Each row comes from the steps of one path. Every step used is in the known rows, and no mark comes twice. Write the path behind each row, first mark first.
Known rows:
kimova-situz-nuba-kuluz: [ 0.62 -0.61  3.43  0.13  2.58 -3.40  0.17  1.59 -0.35  1.51  2.12  0.37
  1.93 -1.00 -4.94  0.05  3.28 -3.02 -1.24 -2.04  2.73  2.33 -2.66]
kere-kimova: [-5.25  0.86 -0.87 -2.08 -1.47  5.27  1.44 -2.04 -2.70 -3.10  2.33  1.12
  2.73  3.27  4.06  3.39 -2.46 -3.05 -0.64 -0.44 -0.03 -3.17 -0.56]
kuluz-kimova-defiz: [-1.94 -0.06 -3.34  0.31 -1.48 -1.18 -1.08 -1.46 -1.35 -0.27 -2.35  0.44
  0.61  0.40 -1.31  1.91 -0.97 -0.31 -0.51 -1.03 -0.40 -2.46  0.12]
defiz-nuba-situz-kimova: [ 1.31 -2.22 -4.52 -2.08 -2.14 -2.07 -0.68  4.64  0.74 -2.64 -3.07 -2.17
 -1.63  0.20  2.59 -5.00 -2.30  3.31 -2.79 -1.96 -1.12 -1.34  0.75]
kere-kimova-situz-nuba: [-2.62  0.76  1.72 -3.27  0.28 -0.32 -1.06  2.19 -0.26 -1.25 -0.77  1.10
  0.80 -0.95 -1.63  0.09  0.83 -6.04 -2.28 -0.72  0.16 -2.77 -0.53]
kimova-defiz-nuba: [ 0.09  0.52 -1.79 -3.75  0.29  2.03 -0.86 -0.32 -0.38 -2.63  0.54 -3.02
 -0.63 -0.82  2.42  1.25 -2.99 -0.67 -3.41  1.46  3.13 -0.71  0.80]
defiz-nuba-gadorin-kimova: [ 4.11 -2.19 -5.47 -0.79 -0.65  1.71  0.84  1.43  2.96 -0.13 -1.55 -6.08
 -4.26 -2.98  2.27 -2.19  0.61 -4.39 -2.80  2.84  1.96 -1.80  5.41]
situz-kimova-defiz-nuba: [ 0.02  0.00 -4.54 -2.09 -2.71 -0.93 -1.75  4.28  1.47 -2.57 -4.39 -1.61
  0.40 -0.77  2.96 -2.95 -2.63  2.78 -2.49  0.70 -1.45 -3.05  0.97]
kuluz-kimova-defiz-nuba: [ 1.98 -1.20 -6.46 -2.81  0.17 -2.02 -2.36  0.24  1.06 -1.65 -4.25 -3.06
 -2.57 -3.52 -1.09 -1.54 -0.71  1.47 -2.55  1.64  0.68 -3.78  2.37]
situz-nuba-gadorin: [-2.01 -1.37 -1.55 -2.29 -2.02  0.34  0.22 -3.24  0.66  1.22 -0.23 -0.45
  0.66  2.79 -1.05  1.08  1.04 -5.19 -3.11 -3.86  2.90 -0.14 -1.05]
defiz-nuba-situz-kimova-kuluz: [ 3.83 -1.30  2.44 -1.37 -1.96 -4.30 -0.78  8.52  2.12 -1.49 -2.07 -2.29
 -1.79 -3.47  0.10 -5.27 -0.59  3.48 -0.70 -0.40 -1.30  1.61 -1.53]
gadorin-kimova: [ 0.71 -0.12 -5.96  2.46 -5.56  2.32  2.96 -2.15  0.05 -0.08  1.75  0.87
  0.22  4.83  3.59  0.96 -1.02 -5.77 -1.34  2.01  2.23 -3.07  1.03]
kere-kimova-situz: [-5.11  1.15  3.69 -1.92  1.84  2.94  0.00  2.24 -2.62 -2.93  2.20  0.03
  1.43 -0.52  2.14  2.67 -2.02 -3.65 -1.03 -0.49 -1.56 -0.88 -0.29]
gadorin-kimova-kuluz-nuba: [ 4.83 -3.23 -0.45  2.94 -4.57 -2.08  0.77  0.06  3.33  3.28 -1.00  1.43
 -2.25  0.09 -3.61 -4.33  3.60 -4.51  0.66  5.05  1.62 -2.62 -0.55]
situz-kimova: [-3.80 -0.46 -6.18  0.98 -6.84  0.84  1.47 -0.48 -0.50 -1.26 -0.88  3.23
  3.96  7.23  4.65 -0.90 -2.99  1.40 -1.30 -2.31 -1.55 -3.52 -1.69]
kere-kimova-defiz-nuba: [-1.31  1.41  0.81 -5.25  2.76  3.47 -1.96  2.82 -0.61 -4.43 -0.91 -3.53
 -0.95 -4.95  2.50  1.20 -2.33 -1.42 -1.88  2.69 -0.05 -2.92  2.34]
sarav-nuba-kuluz: [-4.79  0.52  1.69  1.99  2.11  4.63  3.84 -4.88 -1.10  0.67  6.86  2.81
  2.98  3.06  0.63  6.44 -0.58  2.92  2.79 -2.27  2.27  6.00 -3.80]
nuba-situz: [-2.82 -0.23  1.73 -0.75 -0.99  1.62  1.25 -1.39 -3.44 -0.85  3.77 -0.10
  0.19  3.83  1.89  2.53 -2.92 -1.81 -1.46 -3.56  1.93  2.54 -1.89]
kere-kimova-sarav-nuba: [-6.01  6.21  3.31 -1.53  3.21  6.84  0.05 -6.40 -1.82 -2.38  3.29  4.61
  1.79  2.84  5.29  5.89 -2.81  1.45  3.11  1.41 -1.99  0.45  0.47]
defiz-nuba-kuluz: [ 1.97 -1.95 -2.72 -1.33  2.27  1.80  1.70 -0.64 -0.51 -1.76  3.07 -2.69
  0.48 -0.47  0.53 -0.33  0.81  1.42 -1.28  0.56  3.89  0.62 -0.04]
defiz-nuba-situz: [ 1.39 -1.55 -1.63 -3.94  0.87  1.12  0.14  0.47 -1.31 -2.48  1.70 -3.45
 -2.91  0.22  2.07 -1.10 -2.76 -0.30 -3.46 -1.18  3.15  1.30  0.41]
nuba-kuluz-kimova-situz: [ 0.46 -2.21  0.72  2.76  3.84 -4.40  0.14  2.50 -1.37  0.98  0.00 -0.58
  1.17 -3.28 -5.20 -0.21  2.47  1.89  0.66 -1.57 -1.52  0.89 -0.42]
defiz-nuba-kuluz-kimova: [ 4.40 -3.81 -7.46 -0.08  2.31 -2.58  0.47  0.06  0.95 -0.93 -1.82 -2.22
 -1.12 -3.09 -3.01 -2.90  2.89  3.70 -0.77  0.30  1.35 -2.09  1.56]
gadorin-kimova-defiz-nuba: [ 4.53  0.52 -4.23 -0.79 -1.30  0.78 -0.44  2.85  2.17 -0.95 -1.86 -4.37
 -3.18 -3.53  2.14 -1.36 -1.04 -4.41 -2.33  5.05  2.45 -2.73  3.94]
nuba-kuluz: [-1.69 -0.61  0.77  1.61  0.68  2.45  2.92 -2.42 -2.72 -0.19  5.24  0.82
  3.69  3.14  0.43  3.27  0.30  0.01  0.69 -1.81  2.35  1.70 -2.43]

Which path is each row?
[ 0.24 -0.85  1.24  2.24  2.99 -3.05 -0.68  1.44 -1.38  1.12 -1.20 -0.68
  1.59 -3.87 -4.81  1.60  2.21  2.17  1.79 -1.13 -1.19  0.05 -0.30]	nuba-kuluz-kimova-defiz
[ 4.99  1.57 -2.71  1.40  2.44 -5.86 -2.24 -3.37  0.41  2.78 -3.48  3.73
  1.28  0.11 -6.03 -2.68  5.52  0.91  1.36  0.07 -0.09 -3.30  0.37]	situz-nuba-kuluz-kimova-sarav
[ 1.45 -2.27 -2.74 -3.13  3.02 -2.20 -3.24  2.71  1.80 -0.32 -5.53 -6.27
 -3.60 -7.64 -2.53 -1.28  0.51  1.16 -2.23 -0.28 -0.95 -1.06  4.29]	kuluz-kimova-defiz-nuba-gadorin
[-4.61  5.98  8.34 -1.78  6.02  4.62 -0.76 -2.69 -2.96 -1.68  2.87  2.71
 -0.55 -0.59  2.94  5.12 -2.83  1.96  3.83 -0.48 -3.06  3.58  0.50]	kere-kimova-sarav-nuba-situz
[-0.06 -3.75 -0.76  1.59 -5.90 -3.39 -0.78  1.57  2.84  1.75 -3.57  3.74
  1.16  2.74 -2.36 -6.06  1.73  2.41  0.53  0.95 -2.22 -3.06 -4.01]	situz-kimova-kuluz-nuba
[-2.32  0.97  3.94  0.33 -1.83 -2.24 -1.76  6.16 -1.79 -0.47 -2.62 -0.47
  1.04 -0.42  0.48 -0.22 -2.66  1.35  0.14 -3.68 -3.73  1.36 -1.22]	nuba-situz-kimova-defiz
[ 2.97 -2.98 -6.25  1.32 -0.97 -5.18  0.23 -1.73  1.20  2.19 -2.48  2.07
  1.36  0.41 -6.77 -2.26  5.04 -0.57 -0.27 -2.16  1.60 -2.68 -1.34]	situz-nuba-kuluz-kimova
[ 3.20  0.88  0.98  3.35 -5.19 -0.07  2.74  1.43  1.40  1.20  3.02  0.13
  0.23  1.01  1.22  0.75  0.74 -5.53  0.70  3.35  2.19 -0.60 -0.62]	gadorin-kimova-kuluz
[-2.42 -0.78 -1.23  0.71 -4.16 -1.19  0.67  2.93 -1.44 -1.05 -1.19  1.23
  1.49  3.96  2.34 -1.75 -2.64  1.68 -0.83 -4.27 -2.69 -0.15 -1.76]	nuba-situz-kimova
[-4.71  4.83 -1.65  1.67 -2.06  2.54  0.28 -4.88 -0.08 -0.27 -0.11  6.67
  3.01  7.02  5.90  1.81 -3.25  5.63  2.59 -0.46 -3.55  0.17 -0.68]	situz-kimova-sarav-nuba
[-1.49  0.00  0.87  2.19 -6.35 -1.71  1.36  2.82  0.87 -0.60  0.25  3.03
  3.71  3.93  2.28 -0.80 -1.07  1.58  0.58 -1.09 -1.59 -0.89 -3.85]	situz-kimova-kuluz
[ 0.33 -2.57 -4.17  2.51  0.62 -1.74  1.41 -1.63 -1.16  0.75  0.38  0.87
  1.97  0.80 -3.24  0.52  2.31  2.27  1.10 -1.78  0.03 -1.31 -1.03]	nuba-kuluz-kimova
[ 2.58 -0.07  4.86  2.84 -2.22 -0.27  1.88  3.25  2.31  2.29  1.56 -2.98
 -1.12 -2.63 -0.37  1.27  2.00 -5.66  1.20  1.72  0.12  1.84  0.76]	nuba-gadorin-kimova-kuluz
[-0.63 -0.32  2.11 -4.15  3.53  1.84 -1.82  1.74  0.30 -1.28 -0.64 -6.49
 -2.10 -5.04  1.03  1.49 -1.70 -0.98 -2.66 -0.19  1.28  1.84  2.46]	kimova-defiz-nuba-gadorin
[ 0.75 -0.93 -1.23  0.01 -0.68 -1.01  1.63 -2.51 -0.19  1.37  2.17  2.07
  2.58  2.94 -3.04  0.61  2.90 -2.57 -1.15 -2.41  4.33  0.27 -3.21]	situz-nuba-kuluz
[-4.97  3.78  2.13  1.24  0.94  2.57 -0.66 -3.08  0.89  1.15 -1.08  3.02
  1.48  2.92  4.27  2.09 -1.88  5.47  2.63 -2.15 -5.50  2.43  0.61]	situz-kimova-sarav-nuba-gadorin
[ 3.69  2.43 -1.20 -2.23  1.15 -2.53 -3.19  3.19 -0.35 -1.89 -4.04 -0.54
 -1.81 -0.14  3.56 -5.66 -2.03  4.46 -0.91  0.53 -2.89 -1.74  2.60]	defiz-nuba-situz-kimova-sarav
[ 2.24 -0.06  2.60 -1.82  4.56  0.46 -0.31  2.51 -0.70 -1.45  1.83 -4.40
  0.39 -5.11 -0.99  0.78  0.18  1.23 -0.74  1.30  2.51  2.14  0.28]	kimova-defiz-nuba-kuluz
[-0.12  1.01  5.56 -5.62  5.37  1.25 -2.78  6.48 -1.42 -3.80 -1.32 -5.34
 -3.48 -8.44  0.29  0.51 -2.41 -1.25 -1.20  0.47 -1.03  0.39  2.61]	kere-kimova-defiz-nuba-situz
[-5.61  4.37  4.93 -0.66  3.94  5.40  0.29 -7.50 -1.15  0.89  3.68  1.95
  0.42  2.71  3.63  6.31 -1.78  2.21  2.02 -1.62 -0.62  5.11  0.59]	kimova-sarav-nuba-gadorin
[-0.02 -3.00  2.17 -0.05 -2.88 -0.72  0.17 -2.70  1.02  1.74  1.39  2.36
  0.12  2.61 -2.91 -1.60  1.49 -0.81 -0.16  1.47  2.54 -0.60 -3.75]	kimova-kuluz-nuba
[ 2.50  2.12 -0.41  2.56  3.71 -2.63 -1.00 -3.41 -2.08  1.13 -0.64  2.47
  1.88  0.43 -2.42 -0.08  2.71  3.64  2.21  0.56 -1.57 -1.75  1.04]	nuba-kuluz-kimova-sarav
[ 2.18  4.80  2.54  4.96  3.76  2.31  2.02 -3.78  0.50  2.60  3.80  2.98
  0.66  0.34  1.01  3.56  2.01  0.70  5.36  3.59 -0.22  3.28  1.45]	gadorin-kimova-sarav-nuba-kuluz
[ 5.89 -3.21  4.69  2.59 -2.09 -4.35 -0.22  3.86  2.52  3.97 -1.20 -0.60
 -4.36 -3.53 -5.79 -4.84  3.34 -4.16  1.42  3.02  0.74  0.85 -0.56]	gadorin-kimova-kuluz-nuba-situz
[-2.94 -2.01 -3.29  3.21  2.11  0.33  2.30 -4.51  0.31  1.40  2.14  2.77
  1.39  0.47 -2.91  3.91  1.62  5.31  3.49 -2.36 -0.11  3.23 -2.00]	sarav-nuba-kuluz-kimova
[ 0.30  0.87  2.95  1.52 -0.18  1.25 -0.08  3.00  0.75  1.82 -0.89 -4.37
 -1.47 -3.84  0.30  2.43  0.10 -5.95  0.10  0.86 -0.86  0.82  3.28]	nuba-gadorin-kimova-defiz
[ 1.26 -3.24  7.07 -0.50 -0.26 -2.90 -0.97  1.10 -0.12  2.03  1.29  0.52
 -2.36 -0.67 -5.02 -2.85  1.43 -0.46  0.61 -0.86  1.26  2.87 -3.68]	kimova-kuluz-nuba-situz
[ 6.33  2.41 -1.94 -1.01  2.21  1.00 -1.58  0.10  2.50  0.26 -2.66 -4.77
 -4.33 -3.49  3.02 -2.58  1.15 -2.91 -1.31  4.97  0.04 -2.03  7.16]	defiz-nuba-gadorin-kimova-sarav
[-2.28  4.77  5.19  1.81  5.14  3.95  1.38 -6.49 -2.09  0.94  6.09  4.19
  3.02  2.82  1.41  5.84 -0.18  4.32  4.33  0.35  0.63  5.30 -1.54]	kimova-sarav-nuba-kuluz
[-3.31  0.61  6.63  2.39 -1.92 -1.32  1.25  4.01  1.49  0.57  1.69  2.90
  0.86  0.15  0.10  1.51 -1.68  4.84  3.64 -3.56 -3.04  6.70 -4.62]	sarav-nuba-situz-kimova-kuluz
[ 1.16 -0.03  0.79  0.08 -0.27 -3.81 -4.06  0.15 -0.49  1.98 -5.81  3.51
 -1.15  2.64 -1.34 -7.28  0.64  4.20  0.78 -0.05 -4.74 -2.80  0.23]	kuluz-nuba-situz-kimova-sarav
[-1.38 -4.08  0.05 -1.74 -0.76 -0.31 -0.99 -2.61 -1.46  1.18 -0.08  0.83
 -2.01  2.62 -2.82 -2.69 -0.10 -0.74 -1.61 -1.87  1.57  0.25 -1.95]	kuluz-nuba-situz
[ 0.06  5.36 -1.58  3.07 -0.69  3.76  1.76 -6.48  0.71  1.13  2.70  3.93
 -0.29  4.49  4.61  3.51 -1.34 -1.47  2.75  3.80  0.65  0.69  2.22]	gadorin-kimova-sarav-nuba
[ 1.93 -4.97 -3.52  1.47 -2.14  0.29  0.09 -1.51  2.59  3.58 -3.33 -1.82
 -3.58 -0.56 -2.60 -3.91  2.89 -4.77 -0.86  2.01 -0.18 -2.64  2.87]	kuluz-nuba-gadorin-kimova
